Every row comes from one small tree of marks. The marks that hang from a mark follow it in brackets, in alphabetical order. Every link used is in the known rows. Which tree was each row made from?
Known rows:
lufet(bebu(velag(sodob)) kuvum(sipor(nibov) tutop)): [  4.7  27.2  20.3  -2.5  -6.3 -20.0 -19.7  -3.1 -30.2 -10.5   8.2 -18.0
  14.4  26.4  22.6 -17.6   4.9 -32.7   0.6 -29.6  16.5 -29.0   9.2  -3.8
  -0.4 -34.0   6.9  32.4   9.7]
kuvum(tutop): [-15.4 -15.3  -2.5 -16.9  11.9  12.7  -0.5 -19.6   8.6  -3.2  -8.9   2.0
 -10.5 -14.3  -8.9  -4.0 -12.6   8.8  -3.1 -13.6  26.6  23.2  -5.9  -0.1
  12.2  16.5   5.7   7.7  29.8]
bebu(lufet(kuvum(sipor)) velag): [ 30.3 -15.6 -12.5   4.4  -0.7 -21.9 -20.3  19.2  -4.3  -7.3   5.0   2.9
  -5.7  -0.2  10.7  15.8  -0.9 -16.3 -11.9  -7.8  18.3 -27.9  20.6  16.2
 -19.5 -10.4  -4.2  24.8   1.7]
pufav(nibov sodob(velag(bebu))): [ -6.1 -25.2  -1.0  11.9 -17.3   8.3  63.0  -5.7  -4.7   0.4  20.5   5.7
  -1.4 -15.0  -9.7  23.2  12.8   1.0   9.4  35.5 -29.0  19.6 -23.9 -17.4
   7.8  -4.7  -9.2 -34.6 -28.4]
migor(kuvum): [-25.9 -31.3 -11.0   0.6   1.6  13.6 -21.0  -0.9   0.7 -11.6 -23.2  62.7
 -13.5   0.1  -3.6 -14.9  -9.4  28.1   7.3  -6.9  -8.4  17.5   6.1 -10.8
  12.2   4.7   2.7  -4.7  25.0]
zezagog(kuvum(tutop)): [ -1.3 -11.6 -16.7 -31.2   8.6  12.9  -4.0 -26.5   2.4  -1.9 -37.4   9.5
  -5.2 -13.8  -7.9  -3.9 -20.5  24.3   5.9  -9.4  25.8  12.1  -2.8   7.4
  15.4   0.9   7.2   3.0  16.6]
pufav(nibov sodob(velag(bebu(lufet(kuvum(sipor tutop)))))): [ 43.2  -8.2 -20.5 -25.7 -13.5  -7.2  81.5  -3.6 -24.8  22.8  46.3 -34.6
   3.4  -8.4  -4.2  51.4  43.7  -5.9  -5.2  24.9 -18.5  -9.6  -2.1  24.4
 -19.0 -10.6  -8.7   8.8 -22.3]
sodob(pufav(nibov) velag(bebu(lufet(kuvum(tutop))))): [ 26.4  11.8 -17.8  -4.8   3.9  -4.1  60.9   2.9   0.4  21.2   5.4 -37.1
  -3.9  -1.4  -9.9  26.4  24.7  -3.6  -6.3  -5.0 -10.8  12.7  -4.9   9.5
  16.8  11.4  -5.1 -12.4  -8.1]
velag(bebu(lufet(kuvum)) sodob(pufav(nibov))): [-15.7  32.0   0.9  25.4   0.0  -5.3 -40.0  18.1  14.6   1.4  -0.7  -6.4
  26.3  30.9  -9.7  25.5   2.4  -1.7   5.2  10.8 -34.0  14.6 -12.7   3.3
 -14.9  29.9  -1.4 -33.0 -20.4]
rifitul(kuvum): [-33.8 -22.8  21.9  -1.7   9.0  -6.2 -35.2   3.0  15.9 -13.5 -23.8  24.0
 -21.1   3.3  -6.6  13.3 -12.9  22.6   0.1   4.3  -6.7  28.3  -5.2 -10.5
   9.1  20.9   7.8  -0.8   4.8]
velag(bebu): [ -9.6 -16.6   2.7  17.4   0.4  25.3  -9.7   4.5  16.6  -6.7 -22.1  26.8
   9.5  14.3 -11.7   3.9 -16.6  21.2   8.9  -7.5  15.3  29.9  -5.0 -16.3
  -7.8  25.9   1.4 -25.2   2.9]
tutop(kuvum(sipor(nibov))): [ 11.0   5.1  12.6   3.9  -0.5  13.0 -52.0 -12.2 -12.1  -8.8  -7.2  31.5
   1.8  -1.5  22.7 -32.5  -9.8 -17.0   6.4  11.4   0.3  -3.9  18.1 -15.3
 -32.5 -26.7  12.4   9.1 -11.3]
sipor(kuvum): [-28.5 -14.6 -29.9   4.4   4.6  25.9 -32.4   1.9  20.1 -13.0  -6.8  20.2
 -10.1   1.0   4.5 -31.9  -0.4   4.9   9.4 -29.5 -13.0  11.0 -16.3 -16.2
  -0.8   7.0   1.6  -5.5  21.0]
lovoz(zezagog(kuvum(sipor tutop))): [  2.2  -4.3 -13.3 -45.8  10.5  16.9  16.0 -10.2  -9.3  25.6 -34.0  10.9
  -6.8 -17.6 -18.3 -26.0   4.2  27.5  -1.9   7.9  34.2 -17.9  10.4  33.3
  -4.1  -6.2   0.7  28.4  16.1]
zepir(lovoz(zezagog(kuvum))): [-26.4 -11.7  17.1 -16.0   0.2  12.2 -12.5 -19.4  25.6  -0.5 -58.0  35.9
 -21.3  -5.9 -22.2 -35.4 -15.8  34.6   1.9  20.6   7.3  12.6 -13.7  15.6
  -1.7   0.8 -20.0  -4.0  16.0]
ruma(kuvum(sipor)): [-14.8  -8.0 -10.9   4.0   7.0  21.8 -19.3  12.4  10.4   0.7  10.4  12.7
  -2.6  -3.1   3.8 -50.1 -11.7  13.0   0.6 -10.4  -0.6 -31.1  14.4   2.8
  -3.3   4.4   4.2   8.2  18.8]
zezagog(kuvum(tutop) lovoz): [-12.3 -29.6 -14.5 -37.8   4.0   4.3   1.2 -41.5  21.2  -9.6 -50.3  -5.2
  -7.4 -18.0  -5.5 -11.4 -51.2  32.4  29.0 -13.1  48.6   9.2   0.7  17.9
  15.0   8.5  13.6  -2.8  17.6]
pufav(nibov sodob(velag)): [-24.3 -29.7  -4.3   2.3 -11.0  -8.5  55.1 -14.4  -3.0  -5.0  26.6   4.6
 -23.2 -41.0  -2.3   7.9  11.4 -12.4   1.9  38.7 -33.1   8.0 -25.5 -12.6
  20.8 -14.6  -6.7 -21.3 -13.9]
lufet(bebu(velag(sodob)) kuvum(sipor(nibov))): [ -8.7  21.8  22.2  23.5 -12.6 -25.4 -38.8  12.7 -20.0 -19.4   1.4   6.6
  12.4  31.2  27.6 -26.0  -1.2 -33.3   5.0 -21.0   1.1 -34.6   8.0 -14.7
  -7.0 -34.3   3.9  13.8  -1.6]
velag(bebu(lufet) sodob): [-16.9   7.6  24.8  10.3  -1.8  17.9 -46.6   6.8  27.8 -12.3 -13.3   7.9
  20.5  29.0 -19.7  23.9 -28.4  21.2   9.0  12.5  15.5  32.1 -13.9  -7.4
 -22.8  43.2   5.7 -33.7 -13.8]
migor(kuvum(sipor tutop)): [  4.7 -23.5  -2.5 -27.6   9.4  19.0 -10.9  -6.8 -21.8   5.2   5.4  37.6
  -4.4  -5.9   1.3   0.6  -0.7  25.0   0.2 -10.4  14.4  -2.9  33.4  12.2
  12.2  -8.9   4.8  36.2  36.4]
pufav(nibov sodob(velag(bebu(lufet(kuvum(tutop)))))): [ 25.9  -9.8 -31.6 -23.5 -16.0  -8.9  88.0 -12.1 -12.1  15.1  24.8 -33.2
  -3.7  -6.7 -13.0  45.4  42.2  -2.6  -2.1  20.6 -25.5  16.8 -26.3  12.6
 -11.8   2.8  -8.4 -15.0 -22.6]
tutop(kuvum(sipor)): [ -5.2  -7.1  -1.1  -1.4   4.5  15.8 -53.3  -7.1  -6.2 -10.3 -12.6  27.0
   0.6   5.7  12.5  -7.9  -5.6   7.8   5.8   6.1  11.4  -4.8  22.8   8.8
 -30.9 -12.1  11.4   7.7  -6.5]
pufav(sodob): [-34.7 -22.6  -9.1   6.5  -4.3   1.8  -5.8 -13.3   9.9 -10.9  17.4  18.1
  -7.4 -22.1  -1.4  -3.5  -2.3  14.1   2.2  12.8 -21.1  15.9 -20.2 -13.3
  -5.1   9.5  -2.4  -9.7   4.9]
bebu(lufet): [ -1.9 -20.0   1.1   1.9   0.8   1.4 -16.6 -10.6  26.2  -8.6  -8.9  12.4
 -16.5 -17.9  -8.2  -8.9 -19.7   5.6 -12.8   4.7  11.6  24.8 -12.4  -0.5
 -11.7  27.6   3.9  -9.0  11.9]
lufet(bebu kuvum(sipor(nibov))): [  1.6   6.0  -3.3  17.2 -11.4 -14.7   6.5  -3.5  -9.7  -2.1  -0.5  23.6
  -6.6   8.5  26.5 -50.7  16.2 -16.7  -5.4 -31.0 -10.2 -18.2   4.5  -8.4
 -17.6 -19.9   5.7  14.6  20.0]

Which tree is each row?
[-10.9  19.7   3.6  23.1   1.7 -33.1 -51.9  15.8   2.5 -12.7   5.0 -17.7
   8.9   6.8   2.9  17.6  -6.5 -33.2  -6.8  13.1 -27.4  -9.6  -8.2   4.0
   7.7   0.4  -4.2  -8.8 -16.0] => bebu(lufet(kuvum) velag(sodob(pufav(nibov))))
[-33.0  21.1  29.9  34.6   5.1  15.7 -47.5  11.3  10.6  -5.2   1.8   6.5
  30.5  18.5 -10.7  10.6 -19.4   1.3  11.2  17.5 -22.2  22.2  -7.9 -15.8
  12.0  22.9   0.3 -35.9 -15.2] => velag(bebu sodob(pufav(nibov)))
[ 18.8  -0.1  21.5 -13.8   8.6  11.9  -6.5 -15.8  -8.6   6.1  18.5   5.5
  -1.8 -23.8  10.6 -21.3 -13.2 -19.4  -6.9  -3.0  22.8  -1.6  12.4 -12.6
   3.1 -10.4   7.0  31.3  25.4] => kuvum(sipor(nibov) tutop)
[ 13.3   6.2 -16.6  21.0  -1.7  -8.4  44.9  16.7  10.6  11.4  -0.8 -11.8
  -6.0   2.9  -4.5  17.6  18.4  -2.4  -2.9   3.8 -26.4   8.1  -6.3  -1.3
   9.5  11.2  -7.7 -30.9 -19.9] => sodob(pufav(nibov) velag(bebu(lufet(kuvum))))
[-49.0  26.7   3.4  36.5   0.5 -25.6 -44.3  14.6   1.8 -21.9 -14.5  -8.8
   9.8  34.1  14.4 -17.6  -0.6   0.2   3.6 -39.6 -12.6 -16.4  -1.5  -7.0
  20.2  -4.8   1.6  -7.6   3.4] => lufet(bebu(velag(sodob(pufav))) kuvum)
[  5.8   2.1  11.1  22.7   5.8  13.0  23.4  11.3  26.9   4.4  -1.0  -9.9
  -5.8  -4.8  -7.9   6.8 -13.0  23.7  -4.1  -2.9   5.4  20.2   2.5 -16.9
  19.1  25.8  -3.2 -27.4 -12.5] => sodob(pufav velag(bebu(lufet)))
[ 21.9  -4.0  13.2  23.2  -2.2   6.1  41.2   2.9  13.1   8.5   7.2 -14.4
  -4.9 -17.5 -10.2   6.9  -4.3  -3.1 -10.5  20.8 -14.6  23.0  -5.2  -9.2
  20.4  15.3  -5.5 -31.1 -21.7] => sodob(pufav(nibov) velag(bebu(lufet)))
[ 21.9 -24.4   0.6   4.6 -22.1   1.9  65.1 -11.8   0.8   3.0  26.5 -11.0
  -5.2 -22.2 -14.1  25.4  12.8  -2.5  -5.1  45.2 -27.4  26.7 -27.5  -7.4
  -7.9   6.9  -8.7 -32.7 -34.7] => pufav(nibov sodob(velag(bebu(lufet))))
[ -5.6  -4.1  11.9  29.9   3.0  13.1  37.1  10.1   8.1   5.4   1.0   2.0
  -1.3  -9.9  -6.3   4.2  -3.2   0.6   3.9  10.7 -14.8  16.5  -1.4 -20.2
  36.3   4.3  -5.7 -33.2 -15.0] => sodob(pufav(nibov) velag(bebu))
[-44.2   6.9  -0.8  20.2  -9.1 -23.4 -31.7  10.3  -2.2 -28.2 -26.9   3.4
   4.2  39.7   7.8  -7.4  -0.2  -4.0   8.4 -31.3   5.0 -10.2 -12.2  -2.0
   1.7  -6.7   3.9 -11.6   3.4] => lufet(bebu(velag(sodob)) kuvum)
[ 44.6  13.2  -7.6  -7.1   6.2  -2.9  56.1  12.2 -12.1  28.0  26.8 -38.0
   3.1  -2.9  -0.7  32.2  27.1  -6.0  -9.9   0.1  -4.0 -13.2  20.0  21.7
   9.8  -2.4  -5.5  10.9  -8.6] => sodob(pufav(nibov) velag(bebu(lufet(kuvum(sipor tutop)))))
[ 10.1  -4.3 -33.5 -24.7  -7.6  -1.7  72.5  -5.5   2.2  10.7  15.8 -30.8
  -4.5   6.1 -11.6  46.1  32.8  24.6   4.6  -4.2  -5.8  13.6 -18.6   4.6
 -12.5  12.7  -6.2 -12.3 -14.0] => pufav(sodob(velag(bebu(lufet(kuvum(tutop))))))
[  3.7  32.7  10.6  -6.4  18.1 -20.5 -54.8  19.6  -6.0  -0.4  25.3 -40.3
  17.2  12.4   8.9  31.0  -6.5 -10.1  -7.1 -13.4  14.3 -33.5  26.6  20.1
   6.7  -2.3   0.0  35.1   4.1] => bebu(lufet(kuvum(sipor tutop)) velag(sodob(pufav)))
[ 19.3   8.1  -1.1 -39.3   5.2  14.0  17.5 -14.8 -14.8  26.3 -28.6  15.4
  -5.5 -25.0  -7.9 -51.1   1.0   3.2  -2.5  13.3  23.2 -17.3   6.3   9.4
  -5.9 -20.3   1.9  31.0  12.1] => lovoz(zezagog(kuvum(sipor(nibov) tutop)))
[  6.3  22.3  14.4  21.0   3.8 -31.6 -58.8  25.0 -10.6  -4.7  27.5 -18.5
  15.9   5.1  11.8  22.8  -4.3 -36.9  -9.1  18.3 -19.5 -35.5  16.9  16.1
   0.2 -13.0  -4.5  14.4 -15.8] => bebu(lufet(kuvum(sipor)) velag(sodob(pufav(nibov))))
[-24.1  11.3  35.2  39.4  -8.6 -17.6 -34.4  -6.1  -9.5 -20.8   2.0 -14.5
  11.3   3.1   6.7 -28.1 -15.2 -27.8  -9.6   1.7 -20.0   2.3  -8.8  -8.7
  31.7 -10.7   1.4 -11.4  -5.8] => lufet(bebu(velag(sodob(pufav(nibov)))))
[-15.7  -6.4 -23.2 -42.7   8.8  15.4  22.3 -17.9   3.6  17.9 -56.4  11.7
 -14.7 -17.0 -27.4 -31.0   2.1  30.7   0.7   3.3  26.4   7.8 -13.5  21.5
   3.2   8.2   0.8   5.3  16.2] => lovoz(zezagog(kuvum(tutop)))
[ 16.8  56.9  20.0   1.6  11.0   4.3 -43.5  14.9   0.2  14.4  25.2 -24.8
  35.6  30.4   6.9  15.5  -1.2  -2.9   3.3 -11.2  -4.0  -8.4  17.6  -5.3
 -17.7  13.0   4.6  13.3  -4.0] => velag(bebu(lufet(kuvum(sipor(nibov) tutop))) sodob(pufav))
[ 60.9   2.6  -1.8 -17.0  -0.5 -20.5  -2.8  -0.5 -21.7   3.5  16.3 -18.7
  -1.5 -11.4  15.6  -1.0   2.1 -41.4 -16.5  -9.6  22.5 -22.4  16.4   1.6
 -15.0 -23.5  -0.3  45.7   9.6] => bebu(lufet(kuvum(sipor(nibov) tutop)) velag)
[ 31.0 -12.7 -19.2   0.3 -19.3 -11.7  63.0  11.1 -14.4  13.4  39.5  -9.5
   1.0  -4.4   0.9  42.9  37.7  -6.6  -1.1  33.6 -33.5 -14.9  -3.2  13.3
 -25.8 -11.5 -11.4  -9.9 -33.9] => pufav(nibov sodob(velag(bebu(lufet(kuvum(sipor))))))
[ 20.3  -5.6 -12.8   0.4  -1.0   2.3  36.5  28.0   8.6   8.5  -0.1   2.3
  -5.2  18.7   0.2  34.6  12.9  16.3   5.3  -7.4  17.8 -15.6  16.6   9.0
 -16.7   4.9  -3.4  -7.9 -12.2] => sodob(velag(bebu(lufet(kuvum(sipor)))))
[ 15.8  11.4  -5.4  -8.8  -5.9  -9.7  21.5 -17.6 -20.6   7.0   6.1  -2.4
  -4.9   5.2  21.5 -42.6  22.5 -17.4 -10.0 -39.7   6.5 -13.0   5.3   2.3
 -10.1 -19.3   8.0  32.4  31.0] => lufet(bebu kuvum(sipor(nibov) tutop))
[ 26.5  25.9  18.3 -17.4   3.0 -20.4 -41.1   7.7 -16.3  -5.4  18.6 -23.7
  12.8  10.7  12.7  17.4  -8.9 -39.2  -2.9  -0.7  21.4 -26.8  10.9   0.5
 -13.1 -18.7   3.7  34.7  -0.7] => bebu(lufet(kuvum(sipor(nibov) tutop)) velag(sodob))
[-21.2 -20.3  -3.2  10.5  -8.5  15.2  48.2   1.2   8.4  -4.4  12.0   8.0
  -2.5  -3.1  -7.3  23.3   4.9  28.4  15.3  11.6  -9.5  16.3 -14.7 -24.4
   7.2   5.4  -7.2 -32.4 -19.9] => pufav(sodob(velag(bebu)))
[-11.4  -9.7 -12.1 -20.0   4.7  12.2  -0.5   4.7   2.4  15.5 -39.8  35.7
  -9.7 -13.4 -13.0 -33.4  -2.0  28.2   1.5  15.8  18.7 -23.3  10.7  23.7
 -10.4  -6.3  -1.8   9.8   4.1] => lovoz(zezagog(kuvum(sipor)))
[ 44.6  31.4   2.2  -2.4   9.3   1.5  42.5  13.5  -4.2  25.0  24.2 -30.0
   3.9   1.9  11.5   7.5  15.1  -4.0  -5.0 -18.0   4.4 -15.3  23.1  -9.7
   7.1  -6.2  -2.0  15.9  -4.2] => sodob(pufav velag(bebu(lufet(kuvum(sipor(nibov) tutop)))))
[-12.1  -4.3  27.8   7.5  -0.6  -9.2 -59.0   4.6  14.9 -26.0  -7.7  -4.5
   2.6   4.1  -7.4  16.3 -37.0 -11.4  -2.4  15.3  22.1   8.4  -8.9  -6.0
  -1.1  13.3   2.4  -9.3  -9.6] => bebu(lufet velag(sodob))
[ 21.4  -8.4 -13.3  -7.5  -4.5 -17.8  17.9  -4.1 -29.2  -2.7  -0.1 -17.1
  -1.3  12.0  15.8 -10.6  19.6 -10.5 -12.6 -45.0  28.4 -25.8  19.0  23.0
   0.6 -25.4   1.2  41.0  25.6] => lufet(bebu(velag) kuvum(sipor tutop))
[-52.4  16.8  26.5  25.8  10.8  -0.9 -54.8   2.3  14.2 -10.0   8.1   6.6
   8.0  -6.4  -2.7  -4.6 -21.9 -10.9   4.0  21.2 -26.3  10.7 -10.3 -10.8
  25.5  14.0   3.2 -22.0   0.5] => velag(sodob(pufav(nibov)))
[  2.2   4.0 -19.1 -14.9   4.8  28.3 -13.9 -18.8   2.6  -2.4   5.3  -0.4
  -6.5 -10.6  10.0 -47.8   2.2 -18.3   4.5 -32.4  -7.7  16.8 -20.4 -30.5
   3.9  -6.8   5.6  15.3  27.7] => sipor(kuvum(tutop) nibov)
